Each row comes from the steps of one path. Every step used is in the known rows, and no mark comes twice. Write the path behind each row, first mark first.
Known rows:
fisiz/lilo/mitunaz/dito: -1.135  -0.986  -2.963  -0.246  0.225  1.681  2.161  -1.123  -1.288  -2.866  5.332  -0.758  -0.374  2.011  -1.845  1.559  -0.772  -1.425  0.816  -1.252  -0.526
fisiz/nosile: -0.742  -1.755  -1.082  -0.525  0.964  1.217  -0.911  0.473  -1.494  2.314  0.252  1.530  0.626  -1.180  -2.768  -2.406  -0.205  -0.441  -0.363  1.937  -0.065
dito/fomen/nosile: 2.960  1.017  0.100  0.267  2.410  -0.015  3.639  -3.113  -1.007  0.655  -2.110  0.390  1.345  1.057  -0.413  -5.181  2.263  -0.479  -0.395  -0.943  -0.295
mitunaz/nosile/fomen/dito: -0.625  -1.160  0.950  -1.372  1.032  -0.450  -1.054  -3.555  -0.616  -1.283  -0.198  -1.431  0.769  1.586  -0.101  -0.088  -0.957  0.531  -1.473  1.189  -1.218
fomen/dito/mitunaz: -1.971  -1.173  -6.644  1.751  1.972  -0.448  1.427  -2.429  -1.128  -0.930  -1.668  -2.898  -0.132  0.050  0.053  -1.615  -0.755  -0.444  1.367  2.104  -1.057
mitunaz/nosile/fomen: 0.030  -1.035  3.055  -1.885  0.300  0.338  -1.196  -2.754  0.360  -1.378  0.216  -0.553  0.660  1.831  0.039  1.101  -0.487  0.321  -2.198  0.477  -0.693
nosile/fomen/dito/fisiz/lilo/mitunaz: -0.271  -0.305  -4.109  -0.348  0.239  0.253  0.028  -2.944  -2.977  -0.503  0.303  -0.772  1.601  0.737  1.969  3.177  0.194  -1.491  3.934  -0.023  -0.619
nosile/fomen/dito: -0.175  -0.058  -2.002  -0.070  0.549  0.387  -0.190  -2.772  -2.743  -0.064  -2.201  -0.975  1.370  -0.309  1.637  1.704  0.227  -2.083  1.762  0.270  -0.660
fomen/nosile: 1.317  1.219  2.071  1.352  2.484  -2.049  1.648  0.269  -0.432  0.843  -1.209  0.053  1.106  1.640  -0.317  -2.554  0.504  0.981  -0.349  -0.200  -0.292
mitunaz/lilo/fisiz/dito: -1.304  -2.225  -0.241  -1.398  1.411  -1.764  -3.360  -2.238  1.149  1.120  1.723  -0.931  -0.029  -0.198  -1.246  2.024  -0.633  2.165  -0.825  -0.627  -0.451
mitunaz/dito/fomen/nosile: 1.914  0.462  1.547  -0.414  1.603  -1.023  2.387  -3.459  -1.554  -0.957  1.375  -2.349  0.254  1.600  -1.603  -5.879  1.047  -0.870  -2.433  1.849  0.131
dito/mitunaz/lilo/fomen: -2.299  -2.379  -4.557  0.869  1.220  1.705  0.768  -1.640  2.787  -0.862  -1.697  -0.396  -0.053  0.954  0.609  3.661  -0.340  -0.600  -0.817  -0.976  -0.449
lilo/mitunaz: -0.835  -0.281  -1.724  -0.408  0.859  0.024  0.301  0.628  -0.780  -3.367  2.495  2.190  0.830  -0.218  -1.134  2.711  0.506  0.049  1.740  0.319  -0.717
mitunaz/dito/fisiz/nosile: -0.018  -0.960  0.017  -1.209  -0.329  -1.586  -1.501  -1.170  -1.416  0.682  4.097  -2.179  -0.115  1.068  -1.459  -3.081  -0.501  0.698  -0.394  4.219  0.796
fisiz/nosile/fomen/dito/mitunaz/lilo: -1.451  -2.749  -3.962  -0.245  1.946  1.477  -1.113  -1.788  -2.252  1.891  -1.504  0.126  1.513  -1.139  -1.740  -0.257  0.013  -1.725  0.204  1.351  -0.608
fisiz/dito/fomen/nosile: 3.024  0.092  -0.238  0.269  2.773  0.308  1.412  -3.134  -2.555  2.918  -0.041  0.101  1.265  0.958  -1.755  -7.076  1.499  0.190  2.228  -0.587  -0.161
mitunaz/nosile/fomen/dito/fisiz: -0.375  -1.117  0.440  -1.525  0.664  -1.023  -1.504  -3.635  -0.506  -0.812  0.375  -1.597  0.907  1.979  0.533  0.043  -0.839  1.233  -0.545  1.589  -0.987
fisiz/nosile/fomen/dito: -0.869  -1.850  -2.567  -0.549  1.358  1.427  -1.051  -1.485  -3.396  2.264  -1.271  0.825  1.566  -1.402  -1.598  -1.133  -0.065  -1.952  0.866  2.092  -0.524
nosile/fomen: 0.782  0.113  0.910  -0.848  -0.437  1.508  -0.334  -1.629  -1.336  -0.222  -1.503  0.278  1.197  0.078  1.830  3.505  0.840  -2.385  0.743  -0.813  0.099
lilo/fisiz/nosile/fomen/dito: -1.837  -2.185  -0.803  -2.484  0.881  0.338  -2.039  -4.049  -2.457  0.761  0.217  -0.196  0.351  -1.372  -0.730  2.410  -0.967  -1.032  0.221  4.774  -0.626
fomen/dito/mitunaz/lilo: -2.397  -1.817  -7.042  1.816  2.416  -1.131  0.479  -2.308  -0.066  -0.665  -1.562  -3.061  0.056  0.027  -0.352  -0.971  -0.731  0.395  0.444  0.590  -1.191
dito/fisiz: 0.730  0.203  -1.416  -0.489  -1.021  -1.662  -1.290  -0.223  0.279  1.320  1.633  -0.422  0.358  1.134  1.709  0.468  0.196  2.135  2.782  1.051  0.698
nosile/fomen/dito/mitunaz: -0.646  -0.742  -3.819  0.397  0.950  1.232  0.663  -3.362  -2.124  -0.859  -2.713  -1.790  1.113  0.096  1.863  2.307  0.307  -2.736  1.648  0.597  -0.645
fisiz/nosile/fomen/dito/mitunaz: -1.180  -2.322  -3.761  -0.233  1.630  2.008  -0.489  -1.900  -2.959  1.711  -1.629  0.251  1.386  -1.106  -1.422  -0.793  0.000  -2.339  0.840  2.395  -0.501
fomen/dito/mitunaz/lilo/fisiz: -2.838  -2.164  -6.674  1.087  2.395  -1.333  0.069  -3.322  -0.093  -0.942  -1.176  -3.352  -0.208  -0.107  -0.182  0.141  -1.057  0.501  0.362  1.743  -1.289
nosile/fomen/dito/fisiz: 0.200  0.028  -2.689  -0.309  0.082  -0.506  -0.813  -2.848  -2.616  0.566  -1.381  -1.184  1.533  0.235  2.494  2.034  0.310  -1.097  3.090  0.789  -0.316

Which path is each row?
0.016  -0.547  -2.767  0.008  1.277  1.442  3.566  -2.154  -1.683  -2.534  4.538  -0.594  0.182  2.524  -2.043  -0.417  0.030  -1.473  0.638  -1.629  -0.635 : fisiz/lilo/mitunaz/dito/fomen/nosile
-1.145  -1.000  -5.726  0.541  1.175  -2.221  -1.086  -1.498  -2.561  2.254  0.385  -1.341  0.789  -0.334  -0.406  -3.303  -0.834  1.650  3.215  3.273  -0.608 : fomen/dito/fisiz/nosile
-1.046  -0.893  -3.707  0.061  0.218  2.139  2.282  -0.495  -0.894  -2.147  3.958  0.511  -0.061  1.578  -1.204  2.708  -0.523  -1.173  1.820  -2.492  -0.681 : fisiz/lilo/mitunaz
-0.467  0.581  0.429  0.804  1.316  0.465  1.983  -1.121  -0.290  1.280  -2.591  2.968  1.222  1.409  1.264  1.238  -0.807  -0.512  0.931  0.606  -0.756 : lilo/fomen/nosile
-0.922  -2.131  -1.454  -0.412  0.996  2.054  0.817  -3.162  1.556  -2.533  -0.896  -2.013  -0.046  2.150  0.488  1.898  -0.158  -0.995  -1.675  1.036  -0.456 : dito/mitunaz/nosile/fomen
-1.467  -1.521  -3.617  -0.474  0.878  1.772  1.743  -2.396  -1.410  -2.752  3.887  -0.378  0.360  2.330  -1.259  2.366  -1.075  -0.853  1.255  -1.739  -1.389 : fisiz/lilo/mitunaz/nosile/fomen/dito
0.200  -1.552  -2.899  0.716  1.701  1.613  0.026  -1.795  -0.920  1.344  0.703  -1.320  -0.047  0.850  -1.128  -2.768  0.029  -0.369  2.342  0.601  0.065 : fisiz/dito/mitunaz
-0.519  -0.341  -1.334  -1.073  0.328  -1.440  -0.435  -0.289  -1.245  -3.706  5.245  0.169  0.553  0.913  -1.201  1.310  0.199  0.656  1.585  2.595  -0.137 : lilo/mitunaz/dito/fisiz
1.262  -0.125  0.472  -1.111  0.379  0.021  1.601  -3.594  -1.352  -1.354  1.985  -2.416  -0.273  0.775  -1.443  -4.660  0.785  -1.383  -2.291  1.962  0.259 : mitunaz/dito/fomen
-1.096  -1.988  -1.026  -1.565  1.086  0.468  -1.308  -4.288  -0.748  0.108  1.636  -1.667  -0.784  0.181  -0.403  1.292  -0.870  0.020  1.242  3.745  -0.230 : lilo/fisiz/dito/mitunaz
-1.859  -1.990  -3.850  1.324  2.031  0.981  1.313  -1.562  2.614  -0.601  -2.175  -0.377  0.332  1.529  0.532  2.808  -0.194  -0.263  -0.974  -1.110  -0.542 : dito/mitunaz/lilo/fomen/nosile
-2.115  -2.824  -0.582  -1.660  1.342  -1.338  -3.240  -1.558  1.341  1.066  1.232  -0.088  0.123  -0.897  -1.926  2.583  -0.686  1.767  -2.218  0.226  -0.503 : mitunaz/lilo/fisiz/nosile
-1.204  -1.070  -0.044  -1.324  1.277  -0.435  -0.338  -0.444  0.138  -4.226  3.435  1.651  0.721  1.072  -1.987  1.781  -0.245  1.458  -0.146  1.131  -1.254 : lilo/mitunaz/nosile
-2.626  -1.845  -5.639  0.656  0.505  2.953  3.031  -3.670  -0.394  -0.167  0.638  -0.648  -0.427  2.583  0.245  1.620  -2.414  -1.529  1.153  -0.838  -1.343 : fisiz/lilo/fomen/dito/mitunaz/nosile
-1.954  -0.319  -4.574  0.399  0.057  -0.106  0.413  -2.524  -1.247  1.510  -1.618  1.463  0.796  0.443  2.130  1.550  -1.670  0.122  3.560  2.320  -0.949 : lilo/fomen/dito/fisiz
-0.209  -2.170  -3.182  0.753  2.140  0.853  -0.907  -1.652  0.095  1.588  0.803  -1.467  0.124  0.820  -1.525  -2.000  0.049  0.476  1.460  -0.803  -0.065 : fisiz/dito/mitunaz/lilo
-3.082  -2.773  -7.088  0.907  2.729  -0.930  -0.263  -3.172  -0.617  -0.165  -1.095  -2.814  -0.008  -0.500  -1.139  -0.643  -1.144  0.327  0.186  2.438  -1.305 : fomen/dito/mitunaz/lilo/fisiz/nosile
0.081  -0.482  -0.740  -0.774  -0.960  -1.115  -0.061  -1.826  -0.829  -0.416  5.120  -3.424  -0.719  2.512  -0.326  -1.558  -0.821  0.351  0.086  1.890  0.730 : mitunaz/dito/fisiz/lilo
0.221  -0.949  0.300  -1.510  -0.459  -1.063  -1.620  -1.709  -1.875  0.564  3.585  -2.082  0.287  1.084  -0.846  -1.907  -0.201  -0.090  -0.104  3.928  0.826 : mitunaz/dito/fisiz/nosile/fomen
0.352  -0.088  0.573  -0.970  -0.798  -2.123  -1.053  -1.406  -0.648  -0.480  4.014  -2.917  -0.429  1.658  -0.114  -1.954  -0.439  0.926  -0.220  3.277  0.806 : mitunaz/dito/fisiz
-0.285  -0.441  -3.587  -0.302  -1.481  0.740  0.550  -1.518  0.039  1.818  2.357  0.357  0.125  2.469  2.144  2.541  -0.956  0.721  3.767  -0.491  0.288 : dito/fisiz/lilo/fomen
0.069  -0.819  -2.863  -1.168  -0.780  0.140  -0.169  -1.660  -0.333  -0.704  4.396  -0.169  0.676  2.867  1.082  3.064  -0.220  1.182  3.374  -0.610  -0.010 : dito/fisiz/lilo/mitunaz/nosile/fomen
0.381  -0.342  -3.157  -0.229  -1.280  -0.193  0.101  -0.902  0.032  1.457  3.242  -1.068  -0.087  2.334  1.410  1.045  -0.410  1.305  3.188  -0.830  0.560 : dito/fisiz/lilo
-0.933  -0.393  -0.654  -0.829  0.808  -0.645  0.252  -0.246  -1.376  -4.325  4.457  0.382  0.373  0.407  -2.051  1.074  0.129  -0.356  0.222  2.114  -0.474 : lilo/mitunaz/dito
-1.582  -2.295  -4.104  0.961  1.423  0.738  0.362  -1.044  2.797  -1.218  -0.909  -1.824  -0.256  0.836  -0.064  2.116  0.209  -0.016  -1.361  -1.388  -0.169 : dito/mitunaz/lilo
-0.434  -0.952  -3.435  -0.466  0.435  2.141  3.027  -2.246  -1.539  -2.834  4.926  -0.619  -0.191  1.968  -1.908  0.442  -0.114  -1.831  0.736  -1.500  -0.555 : fisiz/lilo/mitunaz/dito/fomen
0.540  -1.060  -1.726  -1.231  -0.563  -0.138  -2.114  -0.684  -1.424  2.863  1.048  0.819  1.363  0.318  0.711  0.568  0.470  0.623  2.873  2.010  0.696 : dito/fisiz/nosile/fomen
-1.271  -2.410  -0.191  -2.013  1.326  0.278  -1.593  -4.822  -0.267  -0.295  2.071  -1.942  -0.852  0.817  -0.834  0.881  -1.256  0.737  0.336  4.123  -0.486 : lilo/fisiz/dito/mitunaz/nosile
-0.010  -0.219  -3.625  -0.191  -0.062  0.157  -0.099  -3.208  -2.750  0.649  -0.582  -1.516  1.333  0.855  2.340  2.249  0.003  -1.477  3.324  -0.192  -0.391 : nosile/fomen/dito/fisiz/lilo
-0.753  -0.113  -5.211  0.785  0.679  -2.811  -0.635  -1.715  -1.830  1.130  0.271  -2.070  0.472  0.256  0.916  -2.124  -0.724  1.884  3.377  2.285  -0.570 : fomen/dito/fisiz
-1.340  -2.171  -1.865  -0.013  1.200  1.341  1.045  -2.339  2.231  -2.428  -0.168  -2.123  -0.638  2.111  -0.406  0.175  -0.562  0.161  -2.033  1.466  -0.500 : dito/mitunaz/nosile
-2.792  -1.103  -5.623  1.085  0.960  1.570  1.870  -2.985  -0.764  0.047  -2.921  0.875  0.363  0.319  1.546  1.791  -1.675  -1.523  2.135  2.188  -1.293 : lilo/fomen/dito/mitunaz
